What can hang from each mark
monez: fivak vuko
vedogik: bavegef fivak vuko
tulaf: mezig
fivak: mezig
vuko: mezig monez vedogik
kelaz: bavegef
mezig: tulaf vuko

Each row was made from one small tree. The marks that hang from a mark follow it in brackets, in alphabetical order. Every link used is in the known rows. Write each row's tree.
Known rows
vuko{monez}: [  8.1   1.2  -9.6  12.1  -2.1 -44.0   3.1  19.8  -6.0 -14.9   3.6   3.8
   8.9  35.0  -9.8   7.5]
fivak{mezig{tulaf vuko{monez vedogik}}}: [  3.1  -3.9 -22.9   8.7 -30.3 -44.9  22.7  52.2 -17.0 -36.4   2.5  -1.8
  12.1  46.9  -7.6   0.1]
mezig{tulaf vuko{monez{fivak} vedogik{bavegef}}}: [  3.6  -0.2 -24.6   4.3 -29.4 -32.3  32.0  26.9 -17.5 -35.8  20.5  -5.7
   6.2  36.9 -17.0   8.4]
mezig{tulaf vuko{monez{fivak}}}: [  0.6  -0.5 -19.6  11.0 -27.6 -44.2  31.8  23.9 -12.5 -38.0   9.8  -2.4
  10.0  43.0  -4.1  -4.1]
mezig{tulaf vuko{monez vedogik{fivak}}}: [  5.3   1.5 -20.0   5.3 -31.0 -38.4  34.4  35.1 -14.8 -45.8  15.3 -10.1
   8.4  36.1 -13.7   1.7]
mezig{tulaf vuko{vedogik{fivak}}}: [  2.9  -1.5 -17.1   7.0 -27.7 -37.1  28.7  23.2 -19.8 -31.3  10.1  -8.0
  11.6  20.9  -4.7  -1.3]
kelaz{bavegef}: [ 15.5  -1.7  -6.0  11.9   2.6 -39.2   0.2  22.4  -9.7  14.6   2.7   9.8
  12.7  14.4  -1.0  21.0]
fivak{mezig{vuko{vedogik}}}: [  3.2  -9.5 -14.6  11.9 -10.8 -44.8   6.3  28.3 -18.4 -23.0  -0.3   5.7
  11.3  27.0  -3.3  -2.2]
vuko{mezig{tulaf} monez{fivak} vedogik{bavegef}}: [  6.4   1.8 -22.3   6.0 -20.0 -37.1  12.8  13.7  -5.0 -37.9  14.7  -0.7
   5.0  48.1 -32.2   7.1]
mezig{tulaf vuko{monez vedogik{bavegef fivak}}}: [  7.1  -0.8 -21.5   1.7 -29.6 -26.7  29.6  30.1 -18.9 -29.4  22.6 -12.2
   5.7  24.0 -15.1   7.0]
monez{fivak{mezig{tulaf vuko{vedogik}}}}: [ -3.3  -6.4 -19.6   9.9 -27.3 -44.3  23.0  26.4 -14.2 -35.0   2.4   3.4
  14.7  39.0  -6.8 -14.3]
vedogik{bavegef fivak vuko{mezig monez}}: [ 11.6  -5.9 -12.9   7.3   7.9 -28.3  -5.6  -6.7  -4.2 -14.6  25.7  -9.4
  -0.9  18.3 -21.8  -3.8]
mezig{tulaf vuko{vedogik}}: [  2.9  -1.1 -20.5  10.1 -27.2 -40.6  24.0  34.6 -24.3 -23.2   2.5  -3.8
  13.3  23.8  -0.4  12.1]
vuko{mezig}: [  7.7  -4.4  -9.1  16.5   1.0 -47.9  -7.4   1.0  -8.6 -10.6  -4.8   6.5
  10.2  26.0  -7.5   5.0]
vedogik{bavegef fivak}: [  7.9  -4.6  -4.6   7.7   2.0 -27.0  -4.0 -10.5  -9.5  10.5  12.9  -1.0
   8.1   2.1  -6.6  -0.1]
monez{fivak{mezig{tulaf}} vuko{vedogik{bavegef}}}: [ -1.6  -2.5 -21.9   4.3 -15.4 -29.6   6.9   2.9  -6.2  -7.9  12.5   0.6
   5.6  26.2 -10.4  -5.3]
tulaf{mezig}: [  4.3  -5.0  -9.1  14.6   4.8 -48.7 -10.8  -1.3  -7.3   8.9   0.1  10.1
  13.7  23.0 -11.6   0.8]
vuko{vedogik{bavegef}}: [  8.9  -1.7 -11.8   8.0  -0.4 -30.7  -3.9  11.0 -15.0   1.2   9.6   3.2
   8.4  12.6 -12.3  18.6]

Which tree is each row?
[  3.5  -9.1 -17.5   4.3 -25.8 -29.0  18.2  26.7 -15.6  -8.7  12.8  -8.9
   9.2  23.2  -2.9 -13.2]	vedogik{bavegef fivak{mezig{tulaf vuko{monez}}}}
[  9.9   1.4 -18.8   3.1 -19.5 -31.4  12.2  16.8  -6.1 -30.6  17.1  -8.0
   5.1  35.2 -30.1   6.3]	vuko{mezig{tulaf} monez vedogik{bavegef fivak}}
[ -0.4  -7.0 -11.5   9.2  -6.4 -33.7  -1.2   6.5  -6.4  -0.1   7.9  -8.1
  13.1  16.5   1.2 -26.6]	vedogik{fivak{mezig{tulaf}} vuko}
[  3.2  -0.7 -19.6  12.9 -13.6 -43.2   2.4   3.2  -9.1  -9.1  -1.2  -2.8
   6.4  23.8   1.2   6.9]	monez{vuko{mezig{tulaf}}}
[  7.6  -6.1  -8.4  12.7   8.7 -39.0  -7.4 -14.6  -4.4 -16.9  13.6  -5.3
   5.8  14.9 -11.4 -11.6]	vedogik{fivak vuko{mezig}}
[  0.1  -5.8 -19.0   6.1  -8.0 -29.2   3.2  11.2  -4.9  -5.6  18.1  -5.7
   7.2  32.9 -10.6 -17.5]	vedogik{bavegef vuko{monez{fivak{mezig{tulaf}}}}}
[  8.5  -3.1 -18.7   5.5  -7.8 -26.1   3.1   3.6  -7.8 -12.2  23.6 -15.6
   2.6  21.2 -17.3  -5.3]	vedogik{bavegef fivak vuko{mezig{tulaf} monez}}
[  9.4  -6.3 -22.5   6.8  -8.6 -38.3  10.6  23.5 -17.3 -14.6  19.8   2.1
   4.7  29.9 -25.0  15.2]	tulaf{mezig{vuko{monez vedogik{bavegef}}}}
[  7.4   1.4 -14.8  11.9  -6.1 -49.7  10.5   7.3   2.1 -56.7  10.5   7.5
   5.6  58.2 -35.8   2.8]	vuko{mezig monez{fivak} vedogik}
[  7.4  -0.2 -17.5   5.8   0.9 -27.9  -1.2   0.0 -12.1   0.6  15.9  -0.2
   1.5   9.1  -8.4  19.9]	monez{vuko{vedogik{bavegef}}}
[  5.9  -6.4 -17.3  12.8  -7.9 -50.4  10.0  18.9 -13.1 -15.9   8.1   4.2
   8.6  35.0 -11.7   3.2]	tulaf{mezig{vuko{monez}}}
[  2.8  -6.2 -16.4  12.6  -7.7 -50.8  17.8   3.4  -6.7 -31.3  14.2   7.3
   8.2  45.1 -19.7  -9.8]	tulaf{mezig{vuko{monez{fivak}}}}
[  5.1 -10.0  -4.1   7.5   3.0 -28.7 -11.3  -4.0  -6.5  14.4   7.0   1.9
  10.0   8.1  -5.0 -14.3]	vedogik{bavegef fivak{mezig}}
[ -4.0  -9.0 -15.8  12.8 -23.3 -44.3  17.1  17.0 -14.8 -18.9  -1.8   3.2
  15.8  32.4   5.0 -21.1]	monez{fivak{mezig{tulaf vuko}}}
[  4.6  -5.0  -6.2   9.0  -2.5 -39.3  -1.4   9.4  -3.1 -20.0   4.1   6.2
  12.4  27.6 -16.1 -14.2]	vuko{vedogik{fivak{mezig}}}
[  5.7  -5.8 -21.6   6.4 -10.0 -38.0  18.1   8.9 -10.9 -28.8  25.2   4.6
   3.7  39.2 -32.2   2.9]	tulaf{mezig{vuko{monez{fivak} vedogik{bavegef}}}}
[  6.2  -0.5 -22.0   3.6 -14.9 -26.9   7.0  -4.6  -8.6 -15.3  17.6  -9.8
   0.7  15.3 -16.1   6.3]	monez{vuko{mezig{tulaf} vedogik{bavegef fivak}}}
[  2.9 -12.2  -7.5  11.9  -8.4 -41.0   9.0   8.8 -12.4 -13.2   3.1   1.4
  11.6  16.6   3.1 -20.9]	vedogik{fivak{mezig{vuko}}}
[  5.5  -5.9 -19.7  10.3  -4.0 -29.0  -8.3   3.1 -17.2  11.1  11.1  -9.5
   7.5   8.2  -3.1   6.5]	vedogik{bavegef vuko{mezig{tulaf}}}
[  6.4  -2.3 -19.4   8.1   1.6 -32.8   1.6 -21.1  -4.0 -24.0  18.8   3.0
  -2.0  24.7 -23.0   7.5]	monez{fivak vuko{mezig vedogik{bavegef}}}
[  4.3  -6.2 -15.7   3.7  -8.6 -23.5   1.2  16.1  -6.7   2.1  19.7 -12.3
   6.9  19.9  -8.9 -17.1]	vedogik{bavegef fivak{mezig{tulaf}} vuko{monez}}
[  5.3   1.1 -17.8  11.8 -19.0 -45.6   5.0  23.0 -11.9 -25.7  -2.5   0.9
  12.5  36.1 -14.9  10.8]	vuko{mezig{tulaf} vedogik}
[  2.1  -6.6 -15.6   8.1 -27.3 -40.5  22.5  31.6 -11.8 -25.8   6.1  -5.9
  11.8  35.5  -1.1 -19.0]	vedogik{fivak{mezig{tulaf vuko{monez}}}}
